Each row was made from one small tree. The marks that hang from a mark follow it in brackets, in the order of their numbers. Every link used is in the known rows. Write each row's tree.
Known rows:
k993{k459 k637}: [ 1.54  0.89 -6.06  1.42  0.92  1.22 -0.14 -4.75  0.31  1.11 -1.85  0.83
 -0.70  1.94 -5.69  3.95  0.61  1.09 -0.50  0.77 -1.50 -1.96]
k721{k546 k993{k641}}: [-2.15  2.19 -2.39 -1.93  0.32  0.40 -2.09 -3.82  1.66  0.97 -2.11 -1.10
 -5.43  4.22 -2.95  4.04  0.86  4.83 -1.67  0.34 -3.13  5.05]
k993{k459 k721 k794{k637{k546}}}: [ 2.22  2.64 -7.45  0.54  0.16  3.88 -0.65 -5.17  0.61  2.46  0.11  0.66
  0.54  2.32 -3.55  0.23  0.34  0.56  0.44  0.91  4.96 -1.69]
k546{k721{k993{k459 k641 k794}}}: [ 2.38  3.57 -4.39 -1.51 -2.69  0.64 -2.86 -5.41  0.22  1.14 -1.46  0.07
 -0.33  3.71 -2.55  0.29  1.35  3.55 -0.91 -2.00  1.93  1.54]
k637{k546{k721}}: [ 0.50  4.21 -2.99 -1.21  3.14  1.15 -5.43 -5.76  0.73  0.58 -1.16  0.40
 -0.63  5.10 -1.94  2.99  0.43  1.76 -1.85  2.21 -0.23  5.38]
k637{k546 k794 k993}: [ 1.55  2.25 -4.14 -4.04  1.74  4.04 -2.81 -3.58 -0.53  1.34 -1.06  0.18
  0.78  4.30 -0.96  5.42 -0.54  2.81 -2.45  2.75  2.12  6.13]
k993{k641 k721}: [ 1.30 -0.10 -3.86  0.03  1.62  3.14 -2.78 -3.02  0.52  0.93 -2.13 -0.08
 -2.68  4.15 -4.83  1.58  1.11  2.79  0.85 -1.29  2.01 -0.41]
k993{k459 k641 k721}: [ 2.10 -2.07 -5.75  1.47 -0.60  4.43 -1.76 -3.93  0.56  0.30 -2.47  0.88
 -2.29  3.37 -3.87 -0.75  1.38  1.37  1.00 -1.41  3.04 -2.88]
k459{k993{k637 k641}}: [ 0.84  0.11 -3.33 -0.53  4.00  2.24 -3.79 -4.18 -0.16  1.81 -1.76 -0.49
 -1.32  2.43 -5.12  6.46  0.55  3.33 -1.08 -3.04 -4.71 -1.58]
k546{k721}: [ 2.29  2.45 -3.19 -1.35  2.06  0.52 -4.65 -5.12 -0.43  0.50 -2.19  0.39
 -0.81  4.47 -3.74  1.19  1.14  3.05 -1.07  0.75  0.17  4.85]
k993{k794}: [ 0.84  2.31 -4.52 -0.81  1.61  2.15 -0.86 -4.71  0.54  2.63 -1.21 -0.52
 -1.03  3.19 -4.91  2.97  0.93  3.13 -0.21 -0.75 -1.17  1.74]
k546{k721{k993{k641}}}: [ 1.84  3.64 -2.33 -2.14 -0.97 -0.64 -4.86 -4.82  0.01  0.45 -2.31 -0.19
 -1.19  4.92 -3.03  1.76  1.05  3.88 -1.44 -1.11  1.37  4.12]
k794{k637}: [ 0.12  0.95 -3.91 -0.95  2.17  0.90 -2.45 -5.12  0.18  0.48 -2.46 -0.08
  0.19  4.13 -3.97  3.68  0.02  2.05 -1.25  2.25  1.67  1.69]
k459{k993{k641 k721 k794{k637}}}: [ 2.15  0.43 -4.54 -1.20  2.77  4.13 -3.61 -4.10 -0.36  2.89 -0.83 -0.67
 -0.53  2.36 -4.47  2.76  0.68  3.46  0.10 -3.69  0.69 -1.79]
k721{k993{k637{k794}}}: [ 2.95  5.23 -3.45 -2.40 -0.03 -1.02 -2.02 -3.34  0.12  2.79 -1.73 -0.68
 -0.97  3.44 -6.05  5.40 -0.13  3.59 -1.45 -0.81  0.18  4.71]
k794{k637{k546}}: [-1.01  2.71 -3.79 -0.98  3.00  1.28 -3.37 -5.69  0.91  0.47 -1.53  0.03
  0.46  4.65 -2.43  4.74 -0.49  1.13 -1.89  3.42  1.50  2.46]
k546{k721{k993{k637 k641 k794}}}: [ 1.99  6.37 -3.76 -2.21 -0.67 -1.25 -2.50 -4.30  0.15  2.06 -0.43 -0.62
  0.01  3.30 -4.43  3.95  0.90  4.52 -0.85 -1.75  0.07  1.38]
k794{k637{k546{k721} k993{k459}}}: [ 0.29  1.79 -5.14 -2.04 -0.04  1.98 -2.94 -5.81 -0.98 -0.61 -1.26  1.07
  2.40  3.74 -0.13  3.48 -0.32  1.20 -2.60  4.66  4.59  1.05]
k794{k637{k993{k459 k641 k721}}}: [ 0.85 -1.64 -5.75 -1.17 -1.13  3.31 -0.77 -3.86 -1.08 -0.31 -2.16  0.68
  0.87  3.02 -2.43  2.58  0.18  1.97 -0.72  2.14  5.99 -3.02]
k993{k459 k641 k721{k546}}: [ 0.28 -1.88 -5.91  1.07  1.01  4.69 -1.08 -3.48  1.39  0.40 -1.73  0.58
 -4.70  2.87 -3.22 -0.39  1.58  2.57  0.78  0.37 -0.06 -0.62]
k637{k546{k721} k794}: [ 3.14  5.13 -3.81 -3.00  3.66  2.69 -5.57 -4.76  0.79  1.48 -0.59  0.21
  0.60  5.18 -1.50  2.40  0.12  2.84 -1.71  1.47  0.72  8.43]
k794{k637{k546 k993{k459}}}: [-0.74  0.49 -5.17 -1.41  0.03  2.54 -1.71 -5.60 -0.54 -0.33 -1.69  0.83
  1.66  3.61 -0.78  4.57 -0.58  0.77 -2.47  4.46  3.98  0.04]
k546{k721{k993}}: [ 2.72  4.30 -2.34 -2.24 -0.52 -1.33 -5.01 -5.07 -0.54  0.99 -2.44  0.03
 -1.21  4.72 -3.82  1.30  0.89  3.40 -1.71 -0.19  1.76  6.09]

Which tree is each row?
[ 0.99  1.60 -4.37 -0.81  3.45  2.77 -2.27 -4.19  0.09  3.18 -0.43 -0.92
 -0.55  1.58 -5.32  6.56  0.69  3.98 -0.54 -4.13 -4.93 -2.66] | k459{k993{k637 k641 k794}}
[-0.65  6.82 -3.80 -1.49 -0.55 -0.40 -0.76 -4.17  1.48  2.89  0.09 -1.19
 -0.73  3.19 -4.25  7.35  0.02  3.36 -1.14 -1.57 -1.21 -0.37] | k721{k993{k637{k546} k641 k794}}
[ 0.94 -1.24 -3.19 -0.89  4.61  4.19 -4.93 -3.40  0.06  1.90 -1.81 -0.45
 -4.56  2.88 -4.16  2.51  1.15  3.96 -0.43 -2.26 -3.20  2.03] | k459{k993{k641 k721{k546}}}
[-0.27  6.55 -5.26 -0.46  3.42  0.88 -0.14 -4.50  1.25  3.44  1.07 -0.57
  0.18  2.22 -5.25  7.51  0.00  2.36 -0.66  0.72 -3.04 -0.16] | k993{k637{k546} k794}
[ 3.09  4.29 -5.62 -1.56  5.23  2.02 -1.06 -1.31  0.56  3.39  0.16 -0.35
 -3.28  1.94 -7.01  4.06  0.39  4.26  0.45  1.54 -1.70  4.71] | k993{k637{k794} k721{k546}}
[ 1.05  3.10 -5.32 -0.86  3.27  3.00 -0.55 -3.00  0.80  3.54  0.01 -0.58
 -4.24  2.30 -5.68  1.29  1.25  4.05  0.79  0.49 -0.90  3.59] | k993{k721{k546} k794}
[ 0.21 -0.18 -6.06  1.51  0.30  2.29  0.29 -4.36  1.09  0.29 -1.65  0.53
 -0.59  2.26 -4.38  4.59  0.85  1.79 -0.02 -0.63 -1.92 -5.23] | k993{k459 k637 k641}
[ 3.62  0.94 -4.08 -0.93  3.36  3.62 -4.14 -4.11 -0.93  3.85 -1.24 -0.35
 -1.99  2.19 -5.94  1.75  0.92  3.10 -0.04 -3.66 -0.53  1.76] | k459{k993{k721 k794}}
[ 0.20  6.15 -3.00 -2.07  0.53  0.58 -4.54 -5.54  1.08  1.42 -0.42 -0.32
 -0.47  4.91 -1.53  3.51  0.42  2.84 -1.78  0.06  0.54  4.14] | k637{k546{k721{k993{k641 k794}}}}
[ 1.15  0.75 -6.97  0.22 -0.63  2.99  0.44 -5.96  0.55  1.63 -1.18  0.36
  1.09  2.29 -3.39  1.25  0.64  1.51 -0.35  0.42  2.00 -1.90] | k993{k459 k794{k637}}
[ 2.03 -0.39 -3.16 -0.95  5.12  3.33 -5.24 -3.74 -0.56  2.55 -1.93 -0.15
 -4.66  2.65 -5.21  1.91  0.92  3.40 -0.79 -1.17 -2.79  4.66] | k459{k993{k721{k546}}}
[-1.89  5.67 -4.14 -1.97  0.71 -0.30  0.75 -3.16  1.85  2.98  0.25 -1.65
 -3.99  2.17 -4.73  6.78  0.67  5.59 -0.94 -0.38 -4.84  1.80] | k721{k546 k993{k637 k641 k794}}
[ 0.22  2.16 -6.88  0.20  0.13  3.22 -0.25 -6.43  1.14  1.64 -0.43  0.43
  1.36  2.72 -2.18  2.24  0.22  0.80 -0.83  1.37  1.82 -1.29] | k993{k459 k794{k637{k546}}}
[ 0.04  4.02 -3.75 -1.60  2.99  0.66 -4.54 -5.99  0.51  0.21 -1.11  0.24
  1.28  4.80 -1.81  3.73 -0.22  1.61 -2.02  3.57  2.07  3.41] | k794{k637{k546{k721}}}
[ 3.56  0.82 -7.05  0.98 -0.52  4.03 -0.20 -4.32  0.09  2.83 -1.00  0.69
 -1.46  1.98 -5.38 -1.38  1.33  1.50  1.26 -1.33  3.24 -1.08] | k993{k459 k721 k794}
[-0.46  0.13 -4.05 -0.36  3.16  3.42 -2.10 -2.62  1.28  1.01 -1.43 -0.41
 -5.07  3.66 -4.17  1.89  1.32  3.96  0.59  0.45 -1.12  1.79] | k993{k641 k721{k546}}
[ 2.11  1.88 -4.63 -3.64  1.33  5.43 -2.81 -2.19 -0.31  1.36 -0.52  0.11
  0.20  4.26 -1.10  4.27 -0.25  3.21 -1.06  1.27  4.39  3.26] | k637{k546 k794 k993{k641 k721}}
[-0.27  1.36 -5.85 -1.31 -0.95  4.02 -0.34 -5.28 -0.36  1.28 -0.54  0.71
  0.65  2.75 -0.83  4.21  0.14  1.29 -1.88  2.35  1.84  0.04] | k637{k546 k993{k459 k794}}
[-0.94  4.54 -3.40 -2.26  0.49  0.01 -0.85 -4.17  1.27  2.98 -0.94 -1.25
 -4.79  3.09 -4.18  3.59  0.81  4.89 -1.50  0.46 -3.04  6.55] | k721{k546 k993{k794}}
[ 0.85  2.00 -3.92 -1.56  3.73  3.04 -4.22 -5.82 -0.11  2.89 -0.75 -0.56
  0.20  2.79 -3.36  4.57  0.05  2.56 -1.75 -1.40 -1.66  1.52] | k459{k993{k794{k637{k546}}}}
[ 0.35 -0.36 -4.57 -2.08  0.26  2.48 -1.47 -3.36 -1.16  0.08 -2.00  0.08
  0.64  3.52 -3.03  4.03  0.00  2.87 -0.83  2.20  5.28 -1.41] | k794{k637{k993{k641 k721}}}
[ 2.55  2.01 -4.80 -0.56  3.62  3.25 -2.58 -3.13 -0.35  3.83 -0.01 -0.72
 -1.19  1.26 -6.44  4.91  0.80  3.80  0.47 -4.44 -2.33 -3.02] | k459{k993{k637 k641 k721 k794}}
[ 1.91  4.89 -3.19 -2.42 -1.32 -0.26 -3.50 -4.85  0.18  1.54 -1.26 -0.53
 -0.62  4.24 -3.19  1.72  1.18  4.42 -0.99 -1.98  1.35  3.12] | k546{k721{k993{k641 k794}}}
[-0.12  3.65 -4.26 -0.06 -1.81  0.12 -1.49 -4.84  1.32  1.03 -1.45  0.02
 -1.13  3.40 -3.27  5.44  0.08  1.62 -1.51 -0.58 -0.04 -1.17] | k721{k993{k459 k637{k546} k641}}
[-1.22  1.75 -3.99 -2.39  1.46  1.74 -2.36 -5.02 -0.61  0.08 -1.46  0.21
  1.37  4.11 -1.37  6.12 -0.75  1.62 -2.61  4.57  3.31  1.60] | k794{k637{k546 k993}}
[ 0.47  1.44 -4.17 -3.91  1.28  4.93 -2.51 -3.27  0.09  0.67 -0.90 -0.10
  0.81  4.57  0.07  5.93 -0.36  3.43 -2.10  1.65  1.75  3.64] | k637{k546 k794 k993{k641}}
[-1.82  3.61 -3.96 -0.01  3.34  1.32 -1.73 -4.06  1.70  0.93 -0.40 -0.41
 -0.69  3.60 -3.78  8.09  0.07  2.32 -0.87  0.69 -3.32 -2.00] | k993{k637{k546} k641}
[ 3.76  1.09 -6.15 -2.55  0.19  5.61 -2.36 -3.26 -0.87  1.49 -0.90  1.12
  0.48  3.35 -1.29  1.89 -0.22  1.51 -1.27  2.35  5.54  3.83] | k637{k546 k794 k993{k459 k721}}
[ 4.10  6.30 -3.32 -2.92  0.33 -1.47 -4.07 -4.07 -0.51  1.95 -1.29 -0.16
  0.10  3.81 -4.83  3.12  0.45  4.09 -1.51 -0.34  1.00  5.92] | k546{k721{k993{k637{k794}}}}
[ 1.75  3.27 -5.64 -1.41  4.54  3.15 -0.61 -0.95  1.31  2.57  0.34 -0.69
 -3.19  2.23 -5.75  4.73  0.65  4.97  0.94  0.14 -2.19  1.59] | k993{k637{k794} k641 k721{k546}}
[ 1.36  1.48 -7.76  0.18  1.04  3.86  0.76 -4.27  0.78  2.53  0.06  0.29
 -2.12  1.42 -4.18 -0.49  0.96  2.41  0.72  1.70  2.10 -0.17] | k993{k459 k721{k546} k794{k637}}
[-0.31  2.04 -5.33 -0.76  2.57  4.06 -0.19 -2.61  1.57  2.72  0.19 -0.92
 -4.16  2.63 -4.41  1.95  1.51  4.73  1.25 -0.90 -1.39  0.37] | k993{k641 k721{k546} k794}
